Known rows, with every way that one mark hangs from another:
{B {L H R}}: [-0.40  2.71 -3.78  2.28  0.48  1.83  1.08  1.43  0.66 -1.84 -0.54  2.46
 -1.57 -0.56 -1.99 -1.48  1.14 -0.43 -1.83 -1.29  0.92]
{R {U {B {L H}}}}: [ 1.37 -0.07  2.02 -2.49 -0.44 -0.08  1.83 -1.10 -2.65 -2.61  1.28  0.74
  0.79 -3.06 -0.64  0.64  0.43  1.54  2.59  0.55  1.21]
{U {B {L T}} R}: [-2.89  2.51 -0.95 -4.86  1.92  5.62  0.58 -2.29 -2.08 -1.10 -1.77 -0.06
  2.67  1.14 -0.50  3.30 -0.76 -3.16 -1.79  0.62  6.59]
{A {L B H R T}}: [ 1.53 -3.01 -0.16 -0.76  0.75 -1.10 -6.16 -0.54  1.42  1.77  0.68 -2.22
  0.79  3.26  0.07  1.63  0.26 -0.38  0.86  0.73 -0.79]
{W E {L B H R}}: [ 1.59  1.04  1.06  1.50 -4.89 -1.16 -0.68  0.08  1.66  1.46  1.99  1.82
 -2.43  1.23  0.73  0.30  3.30  1.91 -2.73 -4.03 -2.32]
{R {U B}}: [ 1.26 -0.62  3.80 -2.05 -0.24 -2.70  3.34 -0.85 -2.07 -1.36  0.17 -0.45
  2.81 -3.63  1.65 -0.07 -1.73  1.58  3.22  2.23 -0.47]
{U {B L} R}: [-1.26  4.89 -1.96 -4.83  0.74  4.28  2.30 -0.89 -2.38 -1.47 -1.75  1.86
  2.74  0.05 -0.07  1.19 -0.93 -3.17 -0.45  0.91  7.21]
{A {L R}}: [ 0.73  2.13 -2.14  0.50 -0.11 -3.00  0.35  2.90  0.88 -0.80 -0.25  1.30
  4.14  0.23  2.54 -2.99 -1.98 -1.30  2.75  3.13 -0.87]
{G {L R}}: [-1.31  1.94 -2.21  3.98 -1.73 -4.01  2.40  1.28  1.50  0.81  1.33  3.86
  0.61 -1.11 -0.14 -4.16  0.07 -1.49  1.94 -0.74 -2.92]
{L B H T}: [ 2.15 -5.96  2.63 -0.57  1.35 -0.55 -5.24 -4.54  2.45  2.22 -2.05 -4.34
  0.57  0.24 -3.10  4.22 -1.31 -0.11 -2.18 -2.95 -0.98]
{A {L B}}: [ 4.33  1.13  0.72 -3.33  0.84 -3.65 -0.58 -0.83  2.59 -0.87 -1.84  0.06
  8.16 -0.72  0.15  1.40 -3.66 -1.73  2.59  2.97 -0.13]
{R {U {B L}}}: [ 0.62  1.14  2.60 -2.73  0.70 -0.24  3.95 -0.98 -1.87 -3.06  0.13  0.96
  2.94 -2.94  0.20  1.33 -1.17  1.24  1.98  2.50  0.84]
{U {B L}}: [ 1.16  3.56 -0.16 -2.57  2.45  2.39  3.13 -0.79  1.42 -2.06 -2.64  1.90
  3.79 -1.99 -0.65 -0.27 -3.03 -1.90  0.92  1.13  3.08]
{G {L B H {R U}}}: [ 1.95 -1.24  0.21  2.32 -3.18 -4.57 -1.16 -0.38 -0.32  1.95  3.93  2.09
 -3.37  0.43 -1.47 -0.56  3.67  1.50  2.19 -1.51 -2.79]
{U B}: [ 1.94  0.81  1.25 -1.60  1.21 -0.67  1.77 -0.73  0.80 -0.15 -2.30 -0.26
  3.46 -3.01  0.88 -2.16 -4.27 -1.21  2.87  0.44  1.16]
{W L}: [ 0.26  2.62  0.43  0.75 -3.39 -2.50  3.71  0.65  0.95 -0.71 -1.43  0.78
  3.21 -3.80  0.34 -3.73 -1.60 -0.79  0.55 -2.38 -2.90]
{U {B {L H T}} R}: [-1.72  0.95 -1.36 -4.15  0.87  5.58 -2.36 -2.76 -3.40 -0.85 -0.16 -0.31
 -0.11  0.96 -1.53  2.62  1.22 -2.60 -0.82 -1.69  6.82]
{L B R T}: [-1.57 -1.94  1.53  1.40  3.47  0.51 -0.31 -0.56  4.52  3.27 -3.94 -3.67
  0.06  3.75  0.28  3.94 -3.01 -0.30 -5.28  1.79 -1.54]
{G {L H {R U} T}}: [-1.93 -3.95 -0.25  3.97 -2.89 -3.28 -2.71 -1.06 -1.61  1.27  4.87  0.60
 -3.94 -0.25 -1.28 -1.55  4.36  0.67  1.98 -2.67 -4.21]

Rows:
[ 0.35 -4.76  0.95  1.76  1.56  0.58 -4.88 -1.19  2.58  3.90 -1.24 -4.14
 -3.98  3.33 -1.17  2.93  0.18  0.97 -3.57 -1.63 -1.23] => {L B H R T}
[-1.82 -1.50 -0.42  3.17 -3.27 -0.11 -1.55  1.08 -0.08  1.94  1.35 -1.48
 -4.04 -0.03  0.13 -3.21  2.14  0.26 -1.64 -4.43 -3.54] => {W {L H R T}}
[ 2.35 -2.02  1.44  1.06 -1.40 -2.33 -1.14  0.78 -0.60  1.83  0.95 -1.63
 -4.40  1.34  0.25  1.49  1.67  3.61 -0.70  0.31 -1.51] => {L B H {R U}}
[-0.44 -0.20 -0.99 -0.57  2.57  4.12 -1.17 -0.43  0.38  0.03 -0.50 -0.08
 -1.77  0.75 -0.40 -0.01 -0.05 -0.80 -0.31 -0.85  2.48] => {U {B {L H R T}}}
[ 0.91 -1.82  0.22  1.88 -1.91 -1.51 -0.87  1.91 -3.29  0.76  2.75 -0.68
 -5.71 -0.61  1.56 -3.35  2.04  3.09  2.64 -0.42 -0.77] => {L H {R {U B}}}
[-4.05 -3.10  1.95  2.76  1.04 -0.89  1.43  0.55  0.06  0.84 -0.32 -2.85
 -1.16  0.80  1.53  1.21 -0.64  1.71 -2.42  1.69 -3.45] => {L {R U} T}
[-1.52 -0.98 -0.95  0.42  1.26 -1.34 -1.52  0.92  1.30  0.03 -0.16 -0.73
  3.64  1.34  2.00 -0.63 -1.82 -1.46  0.85  2.56 -1.74] => {A {L R T}}
[-0.14  3.15 -2.57 -4.48 -0.32  4.12 -0.64 -1.45 -3.67 -1.25 -0.05  1.66
  0.35  0.16 -1.19  0.71  1.14 -2.57  0.75 -1.29  7.25] => {U {B {L H}} R}
[-0.88  2.58  1.53  0.93 -3.70 -1.49  4.28  2.91 -1.56  0.68  1.33  0.70
 -1.73 -0.76  3.11 -3.97  0.79  1.61  0.90  0.06 -2.73] => {W {L {R {U B}}}}
[-2.27 -0.49 -2.80  2.04  1.98  3.53 -1.18 -0.32  1.07 -0.93 -0.70  0.34
 -1.95  0.70 -2.48  0.79  1.34 -0.92 -3.59 -1.87  0.32] => {B {L H R T}}
[ 2.89 -0.94 -0.72  1.93 -0.33 -1.40 -2.14  0.94  1.77  2.68 -1.12 -1.24
 -3.24  1.64 -0.33 -0.13 -0.24  1.08 -1.58 -1.09 -0.50] => {L B H R}
[-1.62 -5.76  1.96  1.80 -0.27  0.37 -3.76 -0.50 -2.64  2.09  2.67 -3.37
 -6.31  1.01  0.96 -0.11  2.37  2.60  0.19 -1.13 -1.53] => {L H {R {U B}} T}
[-0.09 -5.79  2.94  1.26  0.32 -0.73 -3.87 -1.34  0.01  3.09  0.61 -4.46
 -4.96  2.97 -0.52  4.28  1.84  2.92 -2.79 -0.28 -2.21] => {L B H {R U} T}
[ 1.58 -0.99 -0.91  0.47 -2.58 -3.76 -2.63  2.15 -2.64 -1.06  3.69  0.68
  0.25 -0.46  1.84 -2.68  1.82  1.39  4.34  1.47 -1.69] => {A {L H {R U}}}
[-0.38 -0.94  3.21 -2.86  1.74  0.82  2.85 -2.08 -1.37 -2.47  0.03 -0.33
  2.54 -1.97 -0.44  2.55 -0.88  0.84  0.66  1.96  0.37] => {R {U {B {L T}}}}
[-1.68  3.22  0.14  2.58 -4.37 -1.37  3.83  1.53  1.39 -0.11  1.07  3.43
  0.45 -0.85  2.43 -2.03  1.04  0.57 -2.50 -2.47 -3.27] => {W E {L R}}
[ 1.16  2.57 -1.84 -0.62  1.69  2.80  0.73  0.87 -0.05 -0.79 -0.40  1.75
 -1.96 -0.26 -0.33 -2.14 -0.45 -0.86  1.02 -0.41  3.04] => {U {B {L H R}}}
[ 2.35 -0.93 -0.52 -0.82 -2.05 -2.68 -2.96  2.08 -3.13 -0.65  3.85  0.64
 -0.57  0.00  2.33 -3.01  2.04  1.63  5.70  1.78 -0.33] => {A {L H {R {U B}}}}
[-3.54  1.68 -1.95  1.57  3.74  3.26  2.53  0.15  2.56 -1.59 -2.73  0.66
  1.16  0.90 -1.45  1.54 -1.46 -1.80 -4.77  0.85  0.18] => {B {L R T}}
[-1.91  3.88 -1.52  0.98  0.97  0.93  5.48  1.92  0.40 -2.66 -0.96  2.43
  1.07 -0.59 -0.31  0.40  0.21  0.45 -2.50  2.47 -0.04] => {B {L {R U}}}
[-0.83 -1.71 -1.46  0.08  1.68  2.52 -1.52 -2.74  1.32 -2.18 -1.35  0.21
  1.66 -1.83 -4.20  2.10  0.22 -1.69 -2.32 -2.85  0.72] => {B {L H T}}
[-0.37  4.02 -1.14 -1.03  2.84  3.01  3.47  1.17  1.04 -0.74 -2.25  1.99
  0.89 -0.20  0.83 -1.16 -2.27 -1.35  0.04  1.61  2.88] => {U {B {L R}}}
[ 2.49  2.06 -0.42 -1.31  0.71 -2.68  0.08  1.81  2.40  0.66 -1.17  0.02
  4.50  2.19  1.96  0.26 -2.41 -0.96  1.22  3.91 -0.38] => {A {L B R}}
